What can hang from each mark:
K529: K993
K768: K387
K616: K265 K529
K265: K616
K903: K979
K387: K529 K768
K993: K265 K307 K529 K903

Every row comes from one small tree of marks. Brackets hold a mark, then the marks that hang from it, in the order of their numbers. Every link used is in the known rows. Which tree was each row made from?
Known rows:
[K616 K265 K529]: [-6.080, 1.426, 1.526, 1.002, 0.072, -2.045, -2.196, 0.896, -0.481, 1.614, -3.076, -0.111, -1.070, -0.342, 2.779, -0.791, 0.209]
[K265 [K616 [K529 [K993 K307]]]]: [3.092, -3.925, 0.417, 1.117, -0.060, -0.183, -0.284, 0.642, -1.052, 0.328, -1.435, -2.851, -0.063, 1.158, -0.550, -1.082, 0.997]
[K529 [K993 K307 K903]]: [-0.064, -0.767, -1.872, -1.298, -0.054, 2.726, -3.138, 1.039, -0.368, -0.447, -0.195, -1.455, -0.428, 1.138, 0.324, -3.411, -1.646]
[K387 [K529 [K993 K265]] K768]: [1.745, 3.836, 0.094, 0.890, 0.566, -4.087, 3.188, -0.961, 1.628, 1.716, 0.620, -1.372, 1.347, -1.210, -1.837, 6.587, 0.933]
[K529 [K993 K307 [K903 K979]]]: [-1.098, -1.219, -1.223, -1.361, -0.284, 2.152, -2.003, 1.258, -0.994, -1.690, -1.499, 0.856, -1.040, 1.181, -1.984, -5.200, -1.976]
[K529 K993]: [-1.012, 4.014, -1.759, -0.184, 0.333, 1.032, 1.796, 2.142, 0.724, 0.729, -0.246, 0.620, -0.066, 0.285, 2.002, -1.261, -0.065]
[K993 K529]: [-6.197, 2.249, 0.943, -0.676, 0.247, -0.197, 2.010, 0.021, 0.715, -0.817, 1.436, 2.731, -0.138, -0.361, 1.789, -1.610, 1.697]
[K768 [K387 [K529 [K993 K307 K903]]]]: [3.690, 0.864, -0.443, -1.369, -0.542, 1.907, -2.535, -0.257, 0.064, -0.125, 1.928, -0.475, 1.475, -0.557, 3.875, -2.183, -0.270]
[K616 K265]: [-2.636, 4.350, -0.209, 0.668, -0.379, -0.135, -0.843, 1.254, 1.381, 2.063, -2.422, 1.508, -0.508, 0.392, 3.747, -0.553, -0.550]
[K387 K768]: [-2.124, 4.740, -0.143, 0.091, 1.087, -3.913, 2.248, 0.183, 4.098, 3.343, 0.059, 3.339, 1.449, -1.105, 2.129, 3.617, 1.360]
[K387 [K529 K993] K768]: [2.510, 4.101, 0.152, 0.172, 0.289, -4.777, 1.614, -0.671, 2.356, 2.251, 0.224, -2.633, 2.185, -0.791, -0.825, 4.176, 1.140]
[K993 K307 K529 [K903 K979]]: [-6.598, -4.124, 1.611, -2.107, -0.592, 1.071, -2.842, -1.064, -1.528, -3.763, -0.093, 2.897, -1.261, 0.685, -3.438, -6.437, -0.834]
[K265 K616]: [4.093, -0.066, -0.072, 1.281, -0.439, 0.332, 1.624, 0.394, 2.557, 1.885, 0.119, 1.032, 0.963, 0.857, 3.299, 0.535, 0.975]
[K903 K979]: [-4.579, 3.341, 0.703, 0.337, -0.057, -0.801, 3.273, 1.668, 2.106, -0.968, -1.440, 7.519, -0.267, -0.075, 1.916, -3.966, 1.025]
[K529 [K993 K265 K307]]: [-1.275, 1.431, -1.800, 0.664, 0.617, 2.809, 1.948, 1.640, -1.029, -1.483, -0.385, 1.891, -1.652, 0.731, -1.003, -0.076, 0.435]
[K265 [K616 [K529 [K993 K307 K903]]]]: [3.342, -5.556, 0.369, 0.403, -0.304, 0.542, -2.224, -0.042, -1.088, 0.527, -0.965, -3.864, -0.120, 1.038, -0.611, -1.189, -0.505]
[K387 [K529 [K993 K307]] K768]: [2.931, 2.444, 0.171, 0.194, 0.316, -4.070, 0.027, -0.644, 1.561, 1.062, -0.301, -3.178, 2.117, 0.033, -1.957, 2.626, 1.623]
[K387 K529 K768]: [0.774, 4.242, 1.263, 0.693, 0.246, -5.507, 1.139, -1.231, 4.266, 2.417, 0.973, 0.081, 2.824, -1.097, 2.155, 4.277, 2.379]
[K387 [K529 [K993 [K265 K616]]] K768]: [5.359, 1.639, 0.191, 1.382, 0.229, -3.910, 3.426, -1.433, 1.402, 2.067, 0.303, -2.818, 1.574, -0.680, -2.968, 7.318, 0.592]
[K768 [K387 [K529 [K993 K903]]]]: [3.259, 2.165, -0.447, -1.321, -0.492, 1.270, -1.280, -0.345, 0.700, 0.782, 2.346, -0.041, 1.517, -1.240, 4.836, -0.941, -0.691]

Which tree is each row?
[2.570, 0.058, -0.040, 0.059, 0.188, -2.742, -0.926, -1.820, 0.830, 0.733, 0.649, -2.988, 0.996, -0.537, -3.367, 4.829, -0.378] -> [K387 [K529 [K993 K265 K307 K903]] K768]
[-4.372, -2.782, 0.815, -0.469, -0.358, -0.468, -4.755, 0.821, -3.775, -0.568, -4.819, -2.854, -2.266, 0.573, -3.334, -4.121, -2.661] -> [K616 K265 [K529 [K993 K307 [K903 K979]]]]
[2.711, 0.854, -1.641, 1.251, 0.241, 2.064, 3.908, 1.169, -0.379, 0.518, -0.128, 0.465, -1.049, 0.417, -0.723, 2.787, -0.648] -> [K529 [K993 [K265 K616]]]
[-0.662, -7.315, 0.898, -0.188, -0.460, 3.190, -1.559, -2.548, -2.186, -2.431, 1.745, -0.039, -1.815, 0.817, -3.887, 0.921, -1.037] -> [K993 [K265 K616] K307 K529 K903]
[-1.664, -1.323, 1.057, 1.153, 0.113, 1.105, 4.474, -1.236, -0.765, -1.082, 1.639, 2.484, -1.314, -0.269, -1.760, 3.583, 0.999] -> [K993 [K265 K616] K529]
[3.333, 2.538, -0.347, -0.670, -0.249, 1.289, -0.535, 0.390, 0.101, -0.280, 1.473, 0.422, 1.578, -0.435, 4.017, -2.019, 1.191] -> [K768 [K387 [K529 [K993 K307]]]]
[-5.199, -3.531, 0.728, -2.064, -0.258, 1.893, -4.238, -1.287, -0.700, -2.193, 1.531, 0.146, -0.601, 0.672, -0.385, -4.197, -0.426] -> [K993 K307 K529 K903]
[2.922, 3.920, -0.355, -0.644, -0.291, 0.838, 0.752, 0.379, 0.722, 0.680, 1.983, 0.831, 1.788, -1.125, 5.000, -0.874, 0.755] -> [K768 [K387 [K529 K993]]]
[6.423, 0.200, -0.234, 0.280, -0.454, 2.003, 0.975, -0.322, -0.697, -0.378, 1.537, 0.077, 0.910, -0.322, 2.058, 0.686, 0.802] -> [K768 [K387 [K529 [K993 [K265 K616] K307]]]]
[2.339, -5.811, 0.916, 0.393, -0.457, -0.032, -1.227, 0.114, -1.633, -0.417, -2.021, -2.057, -0.517, 1.067, -2.701, -2.678, -0.731] -> [K265 [K616 [K529 [K993 K307 [K903 K979]]]]]
[-4.781, -2.981, 0.081, 0.059, 0.666, 0.903, -1.633, 0.346, -2.143, -1.268, -0.299, -0.720, -1.751, -0.364, -0.662, -0.888, -0.427] -> [K616 [K529 [K993 K265 K307 K903]]]
[-6.737, -0.724, 0.862, 0.387, 0.607, 1.895, 2.021, -0.541, -1.590, -3.609, 1.351, 4.251, -1.920, 0.286, -1.869, 0.012, 2.209] -> [K993 K265 K307 K529]
[6.399, -0.081, -0.363, -0.313, -0.624, 1.937, 0.208, -0.996, -0.123, 0.794, 2.393, -0.477, 0.995, -1.062, 2.802, 1.741, -1.104] -> [K768 [K387 [K529 [K993 [K265 K616] K903]]]]
[-5.485, 0.763, 0.266, 0.960, 1.068, -0.340, 2.150, 1.280, -1.279, -0.327, -0.412, 1.064, -1.405, -1.001, 0.641, 0.961, 0.797] -> [K616 [K529 [K993 K265]]]
[3.145, 0.311, -0.029, -0.681, -0.032, -3.466, -2.557, -1.500, 1.493, 1.281, 0.255, -4.339, 1.883, -0.164, -2.179, 2.430, -0.197] -> [K387 [K529 [K993 K307 K903]] K768]
[1.881, -2.103, -1.090, 0.109, -0.417, 2.192, 2.186, 0.275, -1.233, -0.367, -0.817, 1.239, -1.648, 0.213, -3.433, 0.746, -3.136] -> [K529 [K993 [K265 K616] [K903 K979]]]
[-4.055, -2.762, 0.121, -0.674, 0.408, 0.290, -3.470, 0.712, -1.460, -0.613, -0.657, -2.113, -0.833, 0.065, 0.360, -3.250, -0.298] -> [K616 [K529 [K993 K307 K903]]]
[2.611, -4.170, -1.088, 0.133, -0.431, 3.199, 0.381, 0.246, -2.197, -1.780, -1.357, 0.650, -1.970, 1.249, -4.940, -1.162, -2.587] -> [K529 [K993 [K265 K616] K307 [K903 K979]]]
